Every row comes from one small tree of marks. The marks that hang from a mark follow it in brackets, in alphabetical order. Every link used is in the known rows. Which tree was each row made from?
In the rows, 128 means zero.
Known rows:
E[K M U Y]: [129 126  59 189 106 151 179 144  79 118 158  65 154 138  66 113 122 170
 144 107 107 127 131]
E[A M Y]: [139 138  88 146 110 132 162 144  81 116 157  65 141 143 102 139 128 159
 141 115 114 115 142]
W[E[F M]]: [146 137  72 126 119 139 184 134 108 109 123  87 146 124 110 117 106 148
 108 117 102 115 159]
U[E[F G M Y]]: [110  98  87 158 110 138 151 148 111  94 158  76 171 128 111 108 129 165
 127  85  91 104 127]
E[F]: [117 136  81 125 123 153 158 139 112 103 140  82 164 110 111 122 146 140
 104 118 113 123 157]
W[E[A U Y]]: [113 139  86 162  96 158 178 136  87 117 145  81 155 152 117 128 122 149
 147 121 115 112 117]
Y[E[K]]: [118 151  51 169 126 146 162 134 117 125 161  55 154 143 111 130 153 138
 111 135 123 120 163]
E[A G K Y]: [107 130  88 192 108 153 180 134  77 116 159  75 148 160 101 133 144 150
 136 126 112 118 120]
W[E[G K M U]]: [111 120  62 189 108 161 208 127  81 106 129  86 125 168  78 117  89 157
 135 115  95 110 111]
Y[E[A M U]]: [116 143  56 164 111 173 163 145  83  94 170  39 140 152 124 158 126 165
 144  97 120 102 148]
E[F[T] K U]: [116 152  59 187 103 177 172 143  86  95 144  83 178 124  85 123 162 164
 120 101 110 135 139]
W[E[K]]: [123 159  72 158 121 133 183 124 111 130 120  89 135 147 103 110 125 130
 110 150 114 115 147]
F[T[A]]: [119 127  75 116 123 127 145 139 109  98 124 114 169 150 105 140 180 125
 109 134 125 139 138]
W[E]: [117 146  87 119 122 129 169 127 122 119 121  98 147 140 111 118 120 120
 113 146 114 107 137]
W[E[F G M U]]: [115 104  72 159 104 173 193 133  92  88 136  89 149 139  96 118  90 163
 126  92  90 109 118]
E[U]: [ 95 130  75 142 116 161 160 138 103 101 142  83 159 130 100 125 132 142
 125 115 116 112 128]
W[E[G Y]]: [116 107  97 143 103 125 181 130 116 120 145 101 163 152  99 117 116 130
 120 132 100 118 110]
W[E[K Y]]: [131 145  77 169 108 124 186 129 107 136 136  86 155 147  94 105 132 134
 121 149 110 129 138]
E[A F K U Y]: [112 150  68 203  99 190 182 146  73 111 164  60 163 125 106 121 155 176
 135 100 113 133 144]
F[T]: [122 146  80 124 113 126 153 140 112 104 138  93 172 140  94 137 156 133
 116 126 120 123 137]

Which tree is each row?
[130 139  66 181 114 136 159 147 107 112 152  60 160 122 108  99 147 168
 123 104 101 115 154]
U[E[F K M Y]]
[106 142  65 192 115 189 179 134  90  95 175  49 148 145 134 142 157 157
 116 107 113 115 156]
Y[E[A F G K]]
[142 144  40 175 126 158 177 140 106 109 163  47 148 125 110 126 138 162
 112 110 110 121 181]
Y[E[F K M]]
[ 82 102  97 147 109 128 141 143 123 110 158  88 174 144 113 115 142 138
 129 115 104 101 112]
U[E[G Y]]
[118 137  67 187 100 151 188 132  96 127 142  85 159 148  87 105 125 147
 132 131 107 129 127]
W[E[K U Y]]
[120 140  83 169  91 176 179 142  86 108 152  77 164 129 129 123 132 161
 134 104 109 125 134]
W[E[A F U Y]]
[154 122  76 139 109 131 181 139 107 115 140  81 162 121 102 113 113 155
 118 112  98 128 149]
W[E[F M Y]]
[115 133  55 192 109 162 177 141 110  93 175  71 177 143 103 137 168 153
 107 103 107 130 145]
Y[E[F[T] G K]]
[119 154  76 187 103 132 149 153 113 112 158  82 192 124 105 107 179 161
 121 106 106 131 145]
U[E[F[T] K Y]]
[128 126  53 136 118 147 142 145 121  92 153  89 181 135 133 147 197 139
  99 116 123 147 165]
Y[E[F[T[A]]]]
[124 153  49 172 125 168 171 138 113 111 165  55 162 122 119 123 165 148
 102 121 116 127 177]
Y[E[F K]]
[ 96 145  78 181 122 147 168 135  84 100 140  63 119 168 117 127 122 158
 141 112 106  81 124]
U[E[A G K M]]
[152 151  69 187 109 155 179 145  68 113 157  50 145 129  99 127 142 177
 134 106 110 128 161]
E[A F K M Y]
[115 138  91 187 101 146 202 128  84 123 144  85 141 171 109 121 126 143
 132 134 108 115 119]
W[E[A G K Y]]
[ 80 121  69 176 104 187 169 137  90  86 174  54 149 161 133 156 133 150
 139 102 118  97 120]
Y[E[A G U]]
[125 122  68 172 122 160 186 132  87  95 145  75 143 132  86 118 121 164
 112 103  96 119 142]
E[F G K M]
[127 137  74 182 116 175 192 133  69  93 149  64 125 145 104 131 124 170
 123 101 103 108 145]
E[A F G K M]
[ 89 103  62 171 108 197 169 142 107  85 178  65 170 125 123 134 140 156
 119  87 105 119 133]
Y[E[F G U]]
[104 149  89 175 112 155 199 119  89 116 130  86 122 173 117 130 118 138
 127 144 108  98 121]
W[E[A G K]]
[123  91  88 144 111 127 170 140  93 108 158  84 157 144  79 126 115 150
 132 109  98 119 119]
E[G M Y]
[ 88 125  67 181 106 208 174 140  90  80 180  53 159 139 138 149 142 163
 129  83 112 107 135]
Y[E[A F G U]]
